Each row was made from one path, in order. Every step used is in the known rows, and no mark comes twice. Write each row's path.
(in the rows, 128 means zero)
Known rows:
P/G/D/H/R/Z: [175 204 136 170  94  61 118  98 130  90 111 148 171 193 128 119  95 145
 107 184  84  99 186 189 126 106 143 131 110  83  95 145 129  90 101]
P/G/D/H: [165 199 120 147  85  95 119 107 119 108 111 148 150 167 139 169 104 138
 111 186  95 110 186 179 112 124 152  99  78 154  87 167 160  91  86]
P/H/R: [126 155 128 159 134 105 121 137 171  99  80 136 144 135 143 139  94 140
  90 128 152 144 182 155 151 109 126 133 189 101 111 118 143  99 141]
D/G/P: [129 170  94 102 131 131 159 166 179  81 125 104 142 118 147 126 167  97
 134 108 110 159 150 162 126 113 160 141 182 175 123 160 163  95 107]
H/R: [136 159 108 143 139 124 123 128 155  99 114 117 108 148 127 127 130 136
 100 132 146 122 138 143 141 115 129 127 168 105 121 122 142  95 112]
P/H/R/A/E: [143 145 137 168 140 125 132 135 131  70  93 137  95 142 138 162  64 117
 108 121 191 145 193 153 139 114  97 171 150 104  96 125 145 103 169]
G/D: [133 152 113 123  98 114 150 142 163 103 127 129 115 124 138 154 130 102
 121 181 112 125 124 138 122 130 163 130 108 165 107 150 125  98 108]
M/Z/R/H/D: [178 141 104 132 137  98 153 160  88 128 120 123  53 226 135 175 130 120
 133 119 154 124 138 131 162  57 167 164 129 193 108  80 158 135 154]
G/P/H: [129 132 135 137 137 114 136 149 159 105  97 143 169  93 164 161 125 102
 121  95 141 171 164 150 139 102 144 120 187 166 117 144 147 109 136]
D/H/P: [136 211  80 153 123 108  89 127 112 104  93 146 137 135 145 187 104 166
 134 130 138 136 167 168 132 157 121 113 164 168  81 145 135 124 101]
E/A/R/H/P: [120 117 109 155 124 109 142 121 160  23 144  93  84 126 162 219  63 127
 147  89  93 199 150 156 115 145 116 136 145 169  75 170  99 156 201]
D/G/P/H: [122 156 116 111 127 118 161 168 186  85  93 121 178  99 159 136 133  99
 127  99 121 177 183 172 138 104 160 150 203 172 114 149 176 101 130]
M/Z/R/H/P: [151 148 103 140 140 106 157 154 135 127 122 117  68 208 146 164  86 112
 145  98 145 150 138 134 158 127 133 164 172 192  51  89 154 154 153]
G/P: [134 141 108 124 138 129 137 146 152 100 128 119 138 109 148 157 163 111
 131  96 135 151 131 145 127 115 142 110 169 169 127 149 141 115 109]
R/H/P/G: [146 145 137 168 131 111 158  87  86 104 125 101 116 123 150 176  78 124
 139 112  99 133 193 145 125 145 141 120 142 157  50 132 125 133 162]
M/Z: [139 156 102 129 139  95 137 136 127 112 122 137  98 196 135 153 143 121
 103 114 140 119 131 148 119 123 140 145 123 177 118 140 156 129 100]
E/A/R: [119 121 106 131 127 117 126 127 174  30 135 102 106 145 151 195 115 119
 113 106 112 169 122 156 104 120 123 124 111 175 127 184 113 127 146]
E/A/R/H/D/G: [144 143  95 128 108  98 175 152 131   8 131  81  76 166 148 199 111 126
 139 120  84 185 172 163 108  75 164 171 114 170 136 169 126 120 204]
C/A: [148 161 109 145 119  88 141 106 104 113 128 113 110 149 144 181 133 112
 128 142 146 122 119 155  84 136 142 139 133 167 103 139 129  95  77]
E/A: [113 152 104 116 120  96 135 129 143  61 134 112 120 128 159 172 134 135
 118  95 131 158 108 148 109 133 138 122 153 186 110 149 117 122 141]
D/H/R/Z/M: [177 197  94 174 139  83  93 140 149 107 108 133 146 208 128 114 128 177
 102 120 140 129 153 160 140  86 121 153 173  90  84 117  62 105  66]
H/D/G: [144 185  85 111 118 124 155 152  96  86  95 102 121 140 127 153 154 122
 122 150 127 117 157 150 129  90 183 149 136 176 144 132 156  88 119]
R/H: [139 146 115 143 135 108 147 126 130 101 151 113  85 141 137 150 126 125
 111 121 119 144 158 133 125 117 146 142 148 143 101 136 106 122 157]
D/G/P/H/R/Z: [133 163 129 140 131  88 164 154 188  71  91 126 200 127 155  88 119 110
 123  98 112 167 193 189 145  82 155 187 229  91 118 132 148  98 148]
D/H/R/A/E: [162 204  90 170 135 122  94 132 116  67 114 146  70 194 127 162  99 161
 110 129 186 127 174 180 125 121  81 151 120 107 116 134 148 101 122]
M/Z/R/A/E: [158 132 102 128 146 131 152 166 120 101 126 124  36 221 140 171 107  92
 126 101 198 116 109 144 131 104 108 176  97 204  84 110 176 146 120]
A/E: [142 148 115 134 144 134 136 131  96  83 140 120 112 131 127 158 122 121
 117 128 135 133 122 148 114 124 102 135  82 176 122 143 126 110 113]

Which path is each row?
[152 147 112 151 141 138 136 132 130  69 123 117  57 158 124 156 102 118
 114 124 186 124 147 146 128 115  93 163 124 110 113 127 144 106 143]  H/R/A/E
[159 149 113 159 142 106 138 128 161 109 113 103 132 176 120 106 133 133
 106 111 138 124 131 138 140  86 135 159 177  95  83 113  49 110  79]  H/R/Z/M
[138 141 107 145 144 142 143 133  96  76 135 119  67 140 138 179 113 103
 127 125 177 122 138 143 111 132 107 160  92 168  98 149 132 118 133]  R/A/E
[150 142  94 113 143 107 143 152 144 142 115 128  93 219 143 146 136 103
 111 108 164 119  98 137 144 105 145 143 141 199 100  98 168 134  96]  M/Z/R
[178 119 119 162 133  89 152 110 126 102 126  90 127 195 133 181 119  95
 128 131 111 136 111 152  81  90 132 168 106 145  67 157  43 134  45]  C/A/R/Z/M
[138 172 107 125 115 109 153 155 100  90  66 119 161 121 144 166 118 116
 117 146 134 139 199 157 138  85 185 153 156 174 128 128 171  82 145]  P/H/D/G
[149 209  99 161 123 110  98  95  72 111  85 126 165 146 147 190  88 162
 128 128 123 119 199 173 124 152 125  91 130 163  62 144 153 110  92]  D/H/P/G
[130 118 122 144 124  99 147 124 173  26 167  98  79 154 159 199  97 126
 122  94  92 190 146 155 110 111 125 146 118 160 112 171  92 144 202]  E/A/R/H
[132 161 119 127 126 130 164 169 208  68  76 116 122 125 155 136 110 101
 127 104 163 170 210 172 145 100 147 173 237 102  98 141 188  94 162]  D/G/P/H/R/A
[129 168 119 128 129 113 155 164 209  70  78 125 172 127 153 107 115 118
 118 106 127 180 190 174 150  97 145 148 222 107 114 127 186  85 142]  D/G/P/H/R
[156 155 142 157  90 103 170 106 117  98 128 107 115 126 148 180  58 104
 150 167  75 132 188 141 123 149 156 126 115 155  36 139 130 114 159]  R/H/P/G/D
[141 126 147 163 136  91 137 142 174  89  96 143 196 117 152 115 116 125
 113  89 138 155 172 161 148  77 142 155 222  92 124 128 119 116 144]  G/P/H/R/Z
[141 168  81 107 115 133 165 165 128  71  94 101 141 118 145 157 178 116
 150 118 121 136 155 155 134  76 186 131 167 186 151 142 168  84 116]  H/D/G/P
[145 131 115 142 128 116 124 153 103  99  78 139 167  97 160 196 141 122
 139 105 154 158 180 145 149  66 170 111 180 177 138 135 155 104 148]  G/P/H/D
[131 159 107 157 128 117 146 124 117 102 133 109  93 120 143 169  96 130
 141 114 121 150 163 139 135 147 131 140 177 159  69 131 105 128 166]  R/H/P
[179 208 100 173  94  81 112 153 176 104 106 145 138 208 126 124 115 155
 114 177 112 128 150 163 135  99 141 156 144  85  68 125  62  90  64]  G/D/H/R/Z/M
[153 212  87 160 134 103  92 129 150  98 104 151 125 178 129 138 129 172
  92 137 149 130 165 172 134 118 114 121 172 100 119 131 149  89  95]  D/H/R
[141 158 119 149 129 123 131  89  93 110  93 100 155 115 142 185  90 121
 135 121 122 112 169 143 123 151 143 106 138 170  65 142 147 119 110]  H/P/G
[161 144 103 146 129 105 140 133  78 101 128 106  84 141 136 182 135 135
 130 129 133 132 166 123 133  81 167 140 127 154 122 121 114 109 168]  R/H/D
[161 111 117 153 143 121 136 129 167  97 120  82 136 166 121 154 123 105
 110 119 107 136 132 142 119  81 137 159 113 142  87 164  39 137  79]  A/R/Z/M
[140 114 123 152 144 113 136 110 151  78 134 101 141 145 128 155 127 101
 106 132 101 131 142 156 112  98 136 160  97 134 130 183  87 140 112]  A/R/Z
[140 111 111 139 126  94 141 137 169  46 133  86 133 174 147 176 117 122
 117  81 102 170 107 148 101  91 133 151 117 166  90 171  25 149 112]  E/A/R/Z/M
[142 160 132 143  91 117 149 102 116 106  99 114 147 107 144 183  79  95
 145 173  99 112 165 144 119 159 155 104 103 172  55 151 152 109 110]  H/P/G/D
[138 151 122 158 140  91 133 115 152  93 122 111 142 154 127 105 131 140
  98 124 134 108 138 154 133 105 134 160 167  88 127 126  98 109 122]  H/R/Z
[158 155 114 146 135 102 151 103  54  92 146 121  99 151 135 188 115 111
 134 136 145 126 106 150  77 136 105 148  82 178 104 134 135  94  80]  C/A/E
